What can hang from each mark:
k310: k51 k647
k51: k119 k310 k825
k119: k51 k825
k666: k51 k119
k825: k51 k647 k666
k647: k310 k825

Each row was made from one small tree. The marks that hang from a mark follow it in brackets, in the order of their numbers. Every link used is in the known rows. Write each row's tree.
Known rows:
k119[k825[k647 k666]]: [-0.138 -0.307  0.351 -0.573  0.389  0.076 -0.067  1.090 -1.732 -4.220
 -0.796 -1.163  4.824  1.869  1.541  0.906 -3.119 -1.908 -0.506  0.079
  0.131 -0.383 -0.232  1.012]
k51[k119 k310[k647] k825[k666]]: [ 1.384 -3.354  3.676  1.013  3.169  1.125  0.192 -1.134 -1.658 -2.325
 -1.242 -1.743 -0.317 -0.996  1.882 -1.892 -3.200  0.714  0.136 -1.820
  1.083  3.544  1.326  1.482]
k666[k119[k825]]: [-0.975 -1.265  0.786 -0.535 -1.460 -1.043  0.182  0.072 -0.521 -1.649
 -2.357 -1.932  2.305  2.719 -0.883  3.681 -2.452 -0.574 -0.851 -1.912
  0.152  1.852 -0.713  0.412]
k51[k310[k647] k825]: [ 0.558 -4.054  1.829  1.849  0.753  0.195 -0.051 -1.595 -1.313 -1.348
 -0.213 -2.915 -1.362 -0.865 -0.499  1.857  1.527  1.081  0.554 -3.650
  1.903  3.535  0.947  1.363]
k647[k310[k51[k119 k825[k666]]]]: [-1.694 -2.897  3.450 -0.066 -0.248  0.519 -1.253 -1.548 -3.005 -1.499
 -0.430 -0.899 -0.049 -0.899  3.257 -4.450 -5.292 -2.457 -0.873  2.753
  2.091  2.380  0.990  1.554]
k666[k51 k119]: [-2.561 -1.252  0.975 -0.434 -0.281 -0.491  0.908  0.326 -1.287 -0.948
 -3.306 -2.749  0.629 -0.247  1.014  3.113 -2.400  0.631 -0.010 -4.244
 -0.444  1.054 -1.064 -0.073]
k647[k310 k825]: [-2.178 -0.856  1.048 -1.030 -1.015  0.942 -1.477  1.513 -1.245 -2.136
  0.825 -1.954 -0.960 -0.381 -0.452  0.728 -1.248  2.440  0.252 -0.298
  2.696  1.379  0.386  0.524]
k666[k51[k119[k825[k647]]]]: [-2.486 -1.425  2.091  0.854  1.764  0.980  0.799 -0.524 -1.376 -2.840
 -3.049 -0.868  4.269  2.068  2.497 -0.104 -4.426 -2.412 -0.663 -6.011
 -1.778 -1.105  0.406  3.294]
k310[k647[k825]]: [ 0.355  0.095  1.718  0.310 -0.174  0.645 -0.466  0.905 -1.929 -2.719
  1.142 -2.242 -1.133 -0.516 -1.362  1.291 -1.181  3.885  1.579 -2.655
  1.856  3.221  0.934  1.683]
k825[k51]: [ 0.136 -0.379  0.568 -0.080  0.379  1.718  0.191  0.484 -1.363  1.168
 -0.265 -1.665  1.856 -0.742 -0.447  0.761  0.223  3.127  0.229  1.016
  0.175  0.096 -1.305  1.239]
k825[k51[k119] k647 k666]: [ 1.025  0.430  2.120 -1.161  2.682  3.046 -0.124  1.233 -2.067 -1.918
 -0.440 -1.431  3.877 -1.494  1.899 -2.086 -4.460  1.059 -0.186 -0.595
 -0.778 -1.694 -0.905  2.476]
k51[k119 k310 k825[k647]]: [ 1.445 -4.929  3.138 -0.194  2.720  1.501  0.166 -1.544 -1.280 -3.838
 -0.472 -2.650  0.481 -1.721  1.011 -0.495 -1.082 -0.924  0.244 -5.121
 -1.268 -0.930  0.910  3.479]
k310[k51[k119]]: [ 1.090 -1.673  3.194  0.090 -0.452 -0.672 -0.434 -0.557 -2.297 -1.065
  0.041 -1.294  1.057 -0.979  0.578 -2.050 -5.139  1.518  0.712  0.647
  0.137  1.763  0.546  2.280]
k825[k51[k310]]: [ 1.211 -2.241  0.145  0.421  0.632  1.867 -0.048  1.161 -1.030  1.073
  0.027 -2.412  1.824 -0.742 -0.760  2.329  1.284  5.258 -0.359  0.621
  0.341 -0.162 -0.764  0.633]
k310[k51]: [ 0.853 -1.445  1.233  0.362 -1.924 -1.229 -0.678  0.051 -2.626 -0.650
  0.755 -1.850  0.638 -0.936 -0.325  0.716 -2.364  1.395  0.657  2.025
  0.919  1.701  0.042  0.933]
k119[k51[k825]]: [-2.269 -2.800  1.358  0.759  0.635 -0.339  1.239 -2.460 -0.107 -2.477
 -2.288 -0.826 -0.632 -0.357  1.424 -0.361  0.175 -3.254  0.158 -0.808
 -0.930  1.479 -2.301  1.643]
k51[k119]: [ 0.358 -1.007  2.581 -0.272  1.539  0.288  0.377 -0.630 -1.005 -2.004
 -0.478 -1.633  1.109 -0.582  0.887 -2.149 -3.811  0.905  0.728 -1.174
 -0.562  1.304 -0.309  2.271]
k51[k310[k647] k825[k666]]: [ 0.986 -3.131  1.830  1.080  1.552  0.485 -0.399 -0.455 -1.380 -2.207
 -0.499 -2.106 -0.550 -0.588  0.740  0.920 -0.190  0.640  0.311 -0.698
  1.915  3.420  0.962  0.316]
k310[k51 k647]: [ 0.160 -0.649  1.450  1.869 -1.905 -1.290 -1.425 -0.134 -3.436 -0.812
  1.179 -2.089  0.207 -0.983 -1.120  1.142 -1.979  1.943  0.711 -0.988
  2.407  4.151  0.689  1.777]
k666[k51 k119[k825[k647]]]: [-3.052 -1.258  0.564  0.005 -0.768  0.006  0.643  0.451 -1.423 -2.764
 -4.030 -2.248  3.521  2.304  0.937  4.800 -2.351 -2.079 -1.124 -7.013
 -1.372 -0.604 -0.373  1.166]
k51[k825[k666]]: [ 0.379 -2.156  1.615 -0.670  0.915  0.087  0.740 -1.047 -1.496 -2.346
 -0.098 -1.124 -0.474 -1.149  2.010 -1.816 -1.875 -1.220  0.454  2.640
  0.119  1.212 -0.309  0.141]
k310[k51 k647[k825[k666]]]: [ 1.404  0.068  2.120 -0.197 -1.825 -0.161 -1.005  1.636 -3.590 -2.400
  1.903 -1.592 -0.718 -0.949 -0.507 -0.026 -4.583  4.211  1.153  2.244
  3.055  3.854  1.236  0.218]
k51[k119 k310[k647]]: [ 0.973 -2.476  2.551  1.489  2.246  0.714 -0.605 -0.110 -0.809 -1.954
 -0.462 -2.659  0.854 -0.264 -0.199  0.682 -2.471  3.012  0.529 -4.240
  1.670  3.389  0.762  2.414]
k666[k51[k310[k647] k825] k119]: [-2.249 -4.301  1.885  1.793  0.344  0.382  0.788 -1.009 -1.816 -1.084
 -3.590 -3.333 -1.472 -0.452  0.579  4.300  0.295  0.854 -0.271 -7.356
  0.622  3.521  0.689  0.352]
k119[k825]: [-0.753 -1.162  0.561  0.835 -0.624 -0.839  0.455 -0.533 -0.958 -1.395
 -1.203 -0.850  2.911  2.760 -0.439  1.638 -1.548 -0.159 -0.135  0.282
  0.188  1.532 -0.474  1.227]

Which tree is each row?
[-2.666 -1.025  0.236  0.822  0.626 -0.708  0.220 -0.401 -0.149 -4.338
 -2.662 -0.935  4.382  2.797  0.933  2.455 -1.249 -4.082 -0.676 -3.110
 -1.036 -0.502 -2.094  2.423]
k119[k51 k825[k647]]
[-2.629 -2.494  1.126  2.145 -0.563 -0.643  0.669  0.504 -1.478 -0.963
 -4.266 -2.759  2.679  3.411 -0.152  6.391 -1.482  1.491 -1.357 -6.797
  0.973  3.773  0.098  0.160]
k666[k51[k310[k647]] k119[k825]]
[ 0.896 -0.737  1.999  0.732 -2.511 -0.299 -1.067  0.858 -3.308 -1.464
  2.064 -2.043 -1.374 -0.767 -1.662  1.153 -2.534  4.633  1.779 -0.287
  2.372  3.889  1.488  1.241]
k310[k51 k647[k825]]
[-2.759 -2.107  1.783 -1.889  0.079  0.779 -1.192  0.195 -2.450 -4.584
 -1.519 -2.817 -0.184 -0.962  1.848  1.702 -1.805 -4.433 -1.896 -3.652
  2.320  0.215 -0.288  0.314]
k51[k825[k647[k310] k666[k119]]]
[-2.719 -3.567  1.707 -0.315  0.373  0.665  0.965 -1.051 -2.166 -2.933
 -3.120 -2.988 -0.118 -1.526  1.757  2.909 -0.574 -2.886 -0.728 -7.535
 -1.294 -0.704 -0.330  1.240]
k666[k51[k825[k647]] k119]
[-2.339 -2.082  0.583  2.376 -0.267 -1.655 -0.004  0.235  0.225 -2.716
 -3.934 -2.376  2.462  3.956 -0.942  6.040 -0.802 -0.332 -1.509 -5.349
  1.213  4.383 -1.877  0.898]
k666[k119[k51[k310[k647]] k825]]
[-1.950 -3.274  0.542  0.565 -1.080 -0.523  0.921  0.619 -0.735 -0.791
 -4.676 -2.345  2.889  2.979  0.576  5.687 -2.152  1.378 -1.313 -3.999
 -0.498  1.028 -0.353 -0.989]
k666[k51[k310] k119[k825]]
[-2.516 -0.599  0.739  0.480 -1.839 -0.285 -2.605  1.458 -3.482 -3.137
 -0.271 -1.188  4.538  2.184  1.342  1.642 -4.283 -2.726 -2.032  1.603
  3.208  0.546  0.881  0.753]
k119[k825[k647[k310[k51]] k666]]
[ 1.811 -2.077  1.672  0.515 -0.209  0.568 -0.759  1.418 -1.374 -2.415
  1.290 -2.555 -1.060 -0.243 -1.860  3.157 -0.135  5.879  1.439 -2.926
  2.005  2.962  1.351  0.879]
k51[k310[k647[k825]]]
[-0.929 -0.236  1.437 -2.642 -0.887  0.821  1.487  2.214 -1.938 -2.672
 -2.517 -1.730 -0.022 -0.389  1.592  1.805 -5.040  3.036  0.413 -1.154
 -0.319  0.592 -0.575 -1.547]
k647[k825[k666[k51 k119]]]
[ 1.883 -2.163  0.739 -0.608 -0.205  2.983  0.028  2.135 -1.457  0.215
  0.892 -1.564  0.074 -0.728 -1.982  2.170  0.479  7.708  0.683  1.271
  0.346 -0.342 -0.317  0.345]
k647[k825[k51[k310]]]
[-1.568 -5.250  1.387  1.105  1.110  0.672  1.142 -1.472 -1.191 -0.615
 -2.602 -1.702 -0.564 -0.854  1.834  1.403  0.670  0.516 -0.264 -2.303
 -0.840  0.596  0.363  0.214]
k666[k51[k310 k825]]
[ 1.068  0.003  3.172  0.108  1.506  3.215  0.415  0.752 -1.735 -0.290
  0.437 -1.637 -0.427 -0.915 -1.225 -1.591 -2.797  5.425  1.408 -2.860
  1.287  2.742  0.268  2.908]
k310[k647[k825[k51[k119]]]]
[-3.748  0.072  1.010 -2.012 -0.845  0.117 -0.811  2.136 -0.451 -4.380
 -2.143 -1.441 -0.340  0.661  1.340  2.109 -4.108 -0.200 -1.056  0.161
  2.145  1.519 -2.520 -0.988]
k647[k310 k825[k666[k119[k51]]]]
[-2.110 -3.687  2.968  0.296  2.271  1.355  1.739 -2.626 -1.289 -1.163
 -2.921 -0.821 -0.356 -1.250  2.994 -3.064 -3.053 -1.803  0.447 -3.440
 -2.155  0.991  0.496  2.256]
k666[k51[k119 k825]]
[ 1.534 -4.200  1.523 -1.804  0.833  0.648 -0.111  0.311 -1.452 -4.353
 -1.280 -3.410  0.410 -1.694  0.730  3.051 -1.235 -1.027 -0.941 -3.069
 -0.219 -0.582 -0.256  0.132]
k51[k310 k825[k647 k666[k119]]]
[-3.842 -0.577  0.394 -0.119 -0.675  1.735 -1.069  1.581 -1.909 -1.050
 -2.261 -2.466  3.998  2.503 -0.768  4.770 -0.493 -1.230 -2.701 -4.797
  2.024 -0.562 -0.779  1.415]
k666[k119[k825[k51 k647[k310]]]]
[-0.171 -1.851  2.003 -0.302  3.185  2.296  0.417  1.267 -1.723 -3.862
 -2.300 -1.666  3.244 -0.850  3.607  0.113 -4.948  0.804 -0.496 -3.555
 -1.278 -1.696 -0.019  1.014]
k825[k647 k666[k51[k119 k310]]]
[ 0.198 -2.202  1.506 -2.234 -0.345  0.689  0.826  2.854 -1.294 -2.777
 -2.757 -2.582 -0.024 -0.249  1.406  3.355 -3.851  5.075 -0.294 -1.046
 -0.068  0.391 -0.149 -1.805]
k647[k825[k666[k51[k310] k119]]]
[ 0.972 -2.971  1.892 -0.705 -0.752  0.072 -0.293 -0.476 -3.384 -3.562
  0.865 -1.792  0.452 -2.081  1.758 -0.934 -2.937 -2.399  0.082  1.638
  0.348 -0.108  0.760  1.217]
k310[k51[k825[k647 k666]]]
[ 0.466 -2.062  2.473 -1.435  1.876  2.475  1.267  1.354 -1.295 -2.790
 -1.759 -0.812  0.850 -0.720  2.964 -1.357 -6.168  5.045  0.703  0.073
 -0.839 -0.231  0.961  0.086]
k647[k825[k666[k51[k119 k310]]]]
[ 0.691 -3.007  1.748  0.438  1.804  0.752 -0.317 -0.034 -0.828 -3.458
 -1.082 -1.734  4.550  2.206  0.302  1.278 -2.886 -0.238 -0.520 -4.177
 -0.810 -0.755  0.961  3.182]
k51[k119[k825[k647]] k310]
[ 0.269  0.464  1.752  0.162  0.186  2.723 -0.101  1.540 -2.172 -0.500
  0.892 -1.445 -0.596 -0.624 -1.932  1.238  0.031  6.006  1.054 -1.753
  1.763  2.605  0.322  1.728]
k310[k647[k825[k51]]]
[-0.936 -5.149  2.994  0.827  2.550  1.634  1.634 -2.134 -0.819 -1.029
 -3.201 -1.485 -0.250 -1.224  2.790 -1.328 -1.781  0.736 -0.065 -3.740
 -1.800  0.510  0.729  1.575]
k666[k51[k119 k310 k825]]
[ 1.604 -1.361  0.378 -0.337  1.281  2.380  0.112  1.916 -1.511  0.296
 -0.342 -1.347  2.609 -0.379  0.505  1.464 -0.799  4.839 -0.058  3.476
  0.678 -0.204 -1.141 -0.470]
k825[k51[k310] k666]
[-1.044 -2.202  1.442  0.248 -0.480  0.746  0.093  1.963 -1.373 -1.922
 -1.903 -3.548 -1.279  0.490 -0.628  5.297 -1.502  5.483  0.279 -7.063
  1.345  2.925  0.778 -0.328]
k666[k51[k310[k647[k825]]] k119]
[-1.776 -1.815  2.847  0.660 -0.826 -0.246 -1.807 -0.194 -2.284 -0.546
  0.210 -1.497  0.978 -0.633  1.205 -1.741 -4.661  0.184 -0.598  0.099
  2.692  2.344  0.733  1.902]
k647[k310[k51[k119]]]
[-1.548 -2.709  1.991  0.230 -1.627 -0.312 -1.843 -0.621 -3.144 -1.142
  0.162 -1.053 -0.539 -1.134  2.168 -1.555 -2.920 -1.976 -0.932  4.097
  3.029  2.399  0.649 -0.177]
k647[k310[k51[k825[k666]]]]
[-0.538 -2.120  3.090  0.924  1.813  1.943  0.273  0.908 -1.537 -1.927
 -1.296 -2.097 -0.664 -0.319  0.756  0.728 -3.652  5.050  1.092 -5.932
  0.394  2.481  1.485  2.045]
k666[k51[k119 k310[k647[k825]]]]
[-2.053  0.759  2.091 -0.731  2.649  3.823 -1.138  1.447 -2.339 -2.135
 -0.696 -1.141  3.764 -1.091  2.607 -1.845 -3.814 -0.286 -1.392 -1.416
  1.988 -1.483 -0.720  2.458]
k825[k51[k119] k647[k310] k666]
[ 0.003 -3.104  3.238 -0.541  2.240  1.221  0.395 -2.267 -1.706 -3.848
 -0.395 -1.841  0.182 -2.043  1.409 -2.299 -2.302 -2.948  0.747 -4.725
 -1.408 -0.519  0.648  3.793]
k51[k119 k825[k647]]
[ 0.977 -0.541  2.335 -1.540  1.029  3.492  0.974  0.855 -1.715 -0.380
  0.164 -1.259  0.231 -1.453 -0.561 -2.347 -3.228  5.203  1.306  0.210
 -0.477 -0.198 -0.318  2.369]
k647[k825[k51[k119]]]
[-2.368 -0.131  0.308  0.204  0.345  0.053  1.074  0.542 -1.579 -1.535
 -3.418 -0.048  4.030  2.716  3.189  0.542 -3.795 -0.528 -0.732  1.328
 -0.338  1.047 -0.443 -0.402]
k119[k825[k666[k51]]]
[-0.974 -2.814  0.537 -0.027 -0.240 -1.179  0.271  0.470  0.617 -2.816
 -3.264 -2.948  1.211  0.384 -0.280  4.536 -1.044  0.705 -0.372 -2.963
 -0.078  1.404 -3.046 -0.078]
k666[k119[k51[k310]]]
[-1.150 -2.125  0.180  0.802  0.672  0.374  0.609  0.932 -1.118 -1.166
 -3.439 -0.421  3.933  2.926  2.748  2.369 -3.114  1.465 -0.665  1.155
 -0.221  0.824 -0.206 -1.236]
k119[k825[k666[k51[k310]]]]
[ 1.832 -2.449  2.015  0.229  2.318  3.110 -0.275  0.965 -1.327 -1.160
 -0.319 -2.450  3.258 -1.576  0.067  0.441 -1.102  3.157 -0.072 -3.524
 -0.878 -1.953 -0.470  3.317]
k825[k51[k119 k310] k647]
[-1.133 -1.443  1.433  0.006 -3.495  0.094 -2.067  1.376 -2.961 -1.471
  1.816 -1.445 -0.978 -0.530 -0.466  0.840 -2.361  2.824  0.025  1.730
  3.696  1.812  1.109  0.465]
k647[k310[k51] k825]
[-0.470 -1.739  0.425 -1.133  0.932 -0.520 -0.202  1.703 -0.522 -5.450
 -2.555 -2.899  2.940 -0.086  1.313  4.587 -2.694 -1.153 -1.256 -2.904
 -0.277 -0.716 -2.990 -0.298]
k825[k647 k666[k119[k51[k310]]]]
[-5.027 -3.041  2.920  0.704  2.202  2.244 -0.190 -1.712 -1.981 -2.968
 -2.647 -1.603  0.609 -1.208  4.150 -1.714 -2.537 -4.767 -1.242 -7.486
  0.287 -0.733  0.980  3.226]
k666[k51[k119 k825[k647[k310]]]]
[ 1.194 -4.369  3.433  1.469  2.296  1.018  0.189 -2.144 -1.191 -1.686
 -0.597 -2.223 -1.216 -0.949  0.471 -0.939 -0.937  0.589  0.530 -4.695
  0.605  3.707  1.553  2.919]
k51[k119 k310[k647] k825]
[-2.004 -2.789  1.388  0.402  1.197  0.212  0.883 -1.821 -0.553 -4.873
 -1.573 -1.535  0.247 -1.280  1.573  0.496  0.770 -5.073 -0.101 -3.820
 -1.154 -1.129 -1.826  2.556]
k119[k51[k825[k647]]]
[-1.250 -2.151  1.059  1.580  0.323 -1.027 -0.268  0.511  0.263 -2.979
 -2.993 -3.226  0.724  0.626 -0.912  5.470 -0.258  0.878 -0.675 -5.745
  1.252  4.021 -2.084  0.564]
k666[k119[k51[k310[k647]]]]
